What can hang from each mark
P: H
H: A J P
W: R V
E: A X
A: E R S
U: J
J: H U
G: F
S: A F
F: G S
R: A

Known rows, with every way that one mark hangs from another
S[A]: [-42  28  24 -12  15  -7   0  13 -13   2 -23  24  -7  -2   4 -27  23 -20
 -13  18 -27   4  16   3  15  -6]
G[F[S[A[E[X] R]]]]: [-13  22   9 -26  17   1  20   5 -12  18 -24   6 -18  -4  -1   2  23 -38
 -16  -1 -26   6  10   3  12 -17]
R[A[E[X] S[F]]]: [ -3  35  21  -5  19 -21  22   5   4  11 -28   1  -2  -7   9  22   4 -23
  -2  17 -27   1   0   7  21 -15]
J[H[A P] U]: [-56  21  -8  20  30   1  14  22 -18  12 -11  20 -10  -6  19 -28   4  -5
  -5  -6 -19  31  -2  19   2   5]
A[S[F]]: [-17  20  28   0  12 -36   3  12 -12  10 -37  12   1   2   8   4  -6 -21
  -8  29 -31  -3  12   1  17  -8]
A[E[X] R S]: [  2  10   4 -24  15  -6  16  14   1  13 -24   0 -15   0   7  31   9 -28
   0  14 -20   3  -8  11  25 -22]
F[G S[A[E[X] R]]]: [-28  16   3 -13  16   6  11   9   3  19 -24  13  -5  -3   8 -12  25 -30
 -27   1 -29   6  15  -4  16  -5]
P[H[A[E] J]]: [-11  30   7 -11  26   5   5   9  -6  13  12   4  -4 -15  14 -20  21 -17
   0  -5  -6  14  15  20  18 -16]
P[H[A[E R S] J[U]]]: [ -1  19 -18 -17  33  10  -5  18   1  18   2  -4 -18 -12  25   3  11 -11
  -1 -16 -13  26  -6  16  12 -10]
W[R[A[E]]]: [-19  34   2  -1  15  -5  14  21   8  16 -15   7   0 -10   3  -8  20 -31
 -21  13 -12  16 -15  27   7 -24]
P[H[A[R] J[U]]]: [-29  14 -19  -1  22  15  -2  17   3   8  -4   5 -19 -17  27 -20  13  -8
  -3  -9 -22  28  11   8  13   1]
A[E R S[F[G]]]: [ 11  14  -4  -3  13 -17  -2  12   5  14 -36   0  -2   9   5   6  -2 -22
 -23  10 -25   0   8  -3  13 -14]
F[G S[A]]: [-53  25  28  -3  16 -15 -11  11  -5  20 -29  23   9  -4  16 -39  21 -27
 -39  13 -38   6  21  -4  10   1]
A[E S[F[G]]]: [  1  26  18  -2  17 -31  -4  11  -2  20 -37   5   8  12   3   5  -4 -20
 -23  16 -27  -7  11   1  15 -15]
R[A[E[X] S[F[G]]]]: [ -3  37  16  -2  16 -23  13   5  15  15 -35  -2   7  -4   8  18   1 -22
 -17  13 -33   0   9  -5  21 -12]
E[A[R S[F]] X]: [-16  12   9  -6   7 -22  38   5   8  -4 -31   6  -2 -13   0  28  -1 -23
   3  34 -37   7   8 -10  35  -2]
H[A[E S[F]] J[U] P]: [ -1  13  -3  -4  44 -20  15  19 -11  21  -8  15  -8  -9  17 -25   0  -9
   8   2 -16  14   5  12  -5  -9]
W[R[A[S]] V]: [-23  19  15   7  14 -21  14  22  17  24 -39   0   5 -14  11  -9  15 -27
 -16  20 -27  19 -22   6  16 -19]
S[A[R] F[G]]: [-23  16  -6   7   7  -4   2  11   3  -4 -36  18  -8   0   1 -33  13 -15
 -24  11 -31   1  30 -24  13   3]
J[H[A] U]: [-53  32  -7  17  23  -2   2  24 -16  12 -22  21  -8  -1  17  -1   7  -5
  -6  -8 -24  22   5  19  13   1]
W[R[A[E S]] V]: [ -5  25  10   1  21 -15  16  21  14  31 -32  -5   3  -7   6  -1  18 -31
 -16  11 -15  17 -29  18  13 -29]
P[H[A[E[X] R] J[U]]]: [-15  18 -24 -11  26  22  19  13   6  13  -1   2 -22 -14  18   2  15 -13
   9 -16 -13  23   3  11  20  -4]
W[R[A[E[X] S]] V]: [ -8  23  12  -3  19 -14  35  17  19  28 -35  -6   3 -13   3  19  18 -32
  -6  13 -18  12 -27  11  25 -26]
P[H]: [-41  27  27   0   8  -5  -1   4  -9   4 -17   3  -1   1  14  -7   6 -22
 -16  19 -24  11   5  12  22  -4]
E[A[R S] X]: [-23  13  10 -23   9 -13  28  11  10   2 -24   4  -3 -14   6  29   9 -26
   2  31 -35  14  -2   2  35  -9]
H[A J[U] P]: [-39   6  -2  -5  35  -4   9  23  -7  18  -7  22  -9 -18  24 -50  11 -10
   4   5 -21  24   8  14  -4  -4]
U[J]: [-26  12   9  -8  14 -16   4  11  -5   5 -16   7  -8  -2  25 -16  12 -29
  -9  22 -32  -4   2   7   9 -15]
H[A[R S[F[G]]] P]: [  0   3  -7   9  18 -19  11  18   3  20 -28   6  -1 -15  13 -31  -2 -13
 -11   7 -25  17  18 -15   8  -5]

Rows
[-18  32  19   7  13 -29  -7   9  13  12 -41   3  10  -7  16  -9  -1 -19
 -27  18 -41   6  14  -9  14  -7] => R[A[S[F[G]]]]
[ -9  20  -9  -2  12   2  21   7   4  -1 -34  14 -12   3  -7  -9  15 -19
 -13   5 -24  -4  25 -20  21  -2] => S[A[E[X] R] F[G]]
[  9   9   3  -9  13 -14  25  10  -1   7 -30   2 -14   3   2  29   0 -25
   3  17 -23  -4   3   2  23 -14] => A[E[X] R S[F]]
[-36  16  -2  -7  29  -8  -3  25  -4  20 -19  23 -10 -13  23 -24  14  -9
   4   2 -25  14  16  14   6  -8] => H[A J[U]]
[ -8  21   4 -16  31  -5   5  19  -7  20  -1  14  -7 -15  10 -22  25 -19
   5   0 -10   6  17  22  10 -26] => H[A[E] J]
[-34  29  16   6  11 -18   1   8  -4   0 -38  24   3   3  -2 -36  10 -14
 -24  17 -34  -3  34 -20  15   3] => S[A F[G]]
[ -7   4 -36   2  27  17  43  14  -6   0  17  -1 -22 -20  19 -17  18 -24
   7 -13  -8  17  -8   5   8 -12] => U[J[H[A[E[X] R] P]]]
[-25  30  24   1  11 -39  11   5   8   7 -38   9  18  -3   2   4  -5 -20
 -23  34 -42   6  16  -9  25  -3] => E[A[S[F[G]]]]
[-22  34  17  -9  18   1  20   8   7  13 -21   4  -7  -7  11   9  20 -27
  -4  12 -21   7   0  22  19 -19] => R[A[E[X]]]
[  0  -6 -16 -20  30  13  37  17   2  12   9   8 -18 -27  11 -32  23 -21
  17  -1  -5  17  10   8   8 -18] => H[A[E[X] R] J P]
[-16  20  -5 -15  18  13   3  15  -8   1 -14  14 -20   3   0 -17  29 -22
 -10   4 -14   6   5  11  12 -15] => S[A[E R]]
[-10  18  -5  -5  14   4  30   8  -7  -5 -23  16 -20   0  -8  -4  17 -21
   1  10 -18  -4  18  -8  21  -5] => S[A[E[X] R] F]
[-19   7   3   1  37 -26  11  20  -9  17 -16  19  -5 -18  23 -37  -4  -7
   7   9 -27  17  13   0  -2   1] => H[A[S[F]] J[U] P]
[-10  12   0 -18  46  -9   5  24  -9  27  -1  11  -8 -12  22 -25  10 -12
   6   0 -14  22  -6  23  -5 -16] => H[A[E S] J[U] P]
[ -8   9  -2 -14  12   6  22  12   1   9 -22   5 -18   2   4  15  14 -29
   0  12 -17   4   0  15  22 -19] => A[E[X] R]
[-33  14 -10  10  26  -4  22  14 -15   1  13   9  -7 -20  26 -40  13 -19
  -2  -1 -19  17   0   6   1  -6] => U[J[H[A P]]]
[  6   8 -32  -4  33   3  20  19 -11   6  21  -5 -18 -17  25 -14  13 -21
  -2 -12 -10  19 -20  11  -1 -17] => U[J[H[A[E R S] P]]]
[-17  18  -3 -19  16  13  21  12  -5   0 -16  14 -22  -2  -3  -2  28 -24
  -1   7 -17   3   7   3  22 -12] => S[A[E[X] R]]
[-16  20  23   3  10 -37  -5  11   0  14 -44   9  10   5   8  -4  -8 -19
 -23  24 -39  -3  19 -11  17  -6] => A[S[F[G]]]
[ 14  30  -9   8  13  -6   0   8   3  20 -21  -8  -1  -3   7   5   0 -15
 -17 -10 -14  12  13  -4  24  -8] => P[H[A[E R S[F[G]]]]]
[-32   7 -23  10  30   3  10  27 -13  12 -11  11 -17 -10  24 -10   0  -5
  -5  -9 -20  36 -15  11   3   2] => J[H[A[R S] P] U]
[ -5  21 -12  -4  36  -9  18  16 -18  11  19  -2  -7 -14  23 -14  11 -21
  -3  -7 -11  14 -16  15   1 -18] => U[J[H[A[E S] P]]]
[ -1  37  19   2  21 -22   6   9   0  12 -25   2   0  -1  12   6   5 -22
 -11  16 -23   4  -1  16   9 -19] => R[A[E S[F]]]
[ -1  38  15   4  18 -24  -3   8  11  17 -34  -3   8   1  12   0   2 -20
 -27  11 -30   3   6   3  11 -15] => R[A[E S[F[G]]]]
[ -7  22 -10   2  14   2   3   9   1   1 -29  13 -10   7  -3 -26  16 -18
 -24   4 -21  -1  24 -11  10  -5] => S[A[E R] F[G]]
[-26  -9 -23  -5  33  10  11  26   0  13  -6  16 -20 -21  26 -50  12  -9
   5   0 -20  29   6   9  -6  -4] => H[A[R] J[U] P]
[-21   0 -33  13  23   8  24  19  -8  -5  14   4 -19 -23  29 -39  15 -18
  -2  -7 -16  23  -4   2   1  -6] => U[J[H[A[R] P]]]
[-29  10 -33  11  31  21  36  21  -9   9  -5  11 -24  -7  11  -3   8 -10
   5 -18  -9  30 -12  20  10  -2] => J[H[A[E[X] R] P] U]
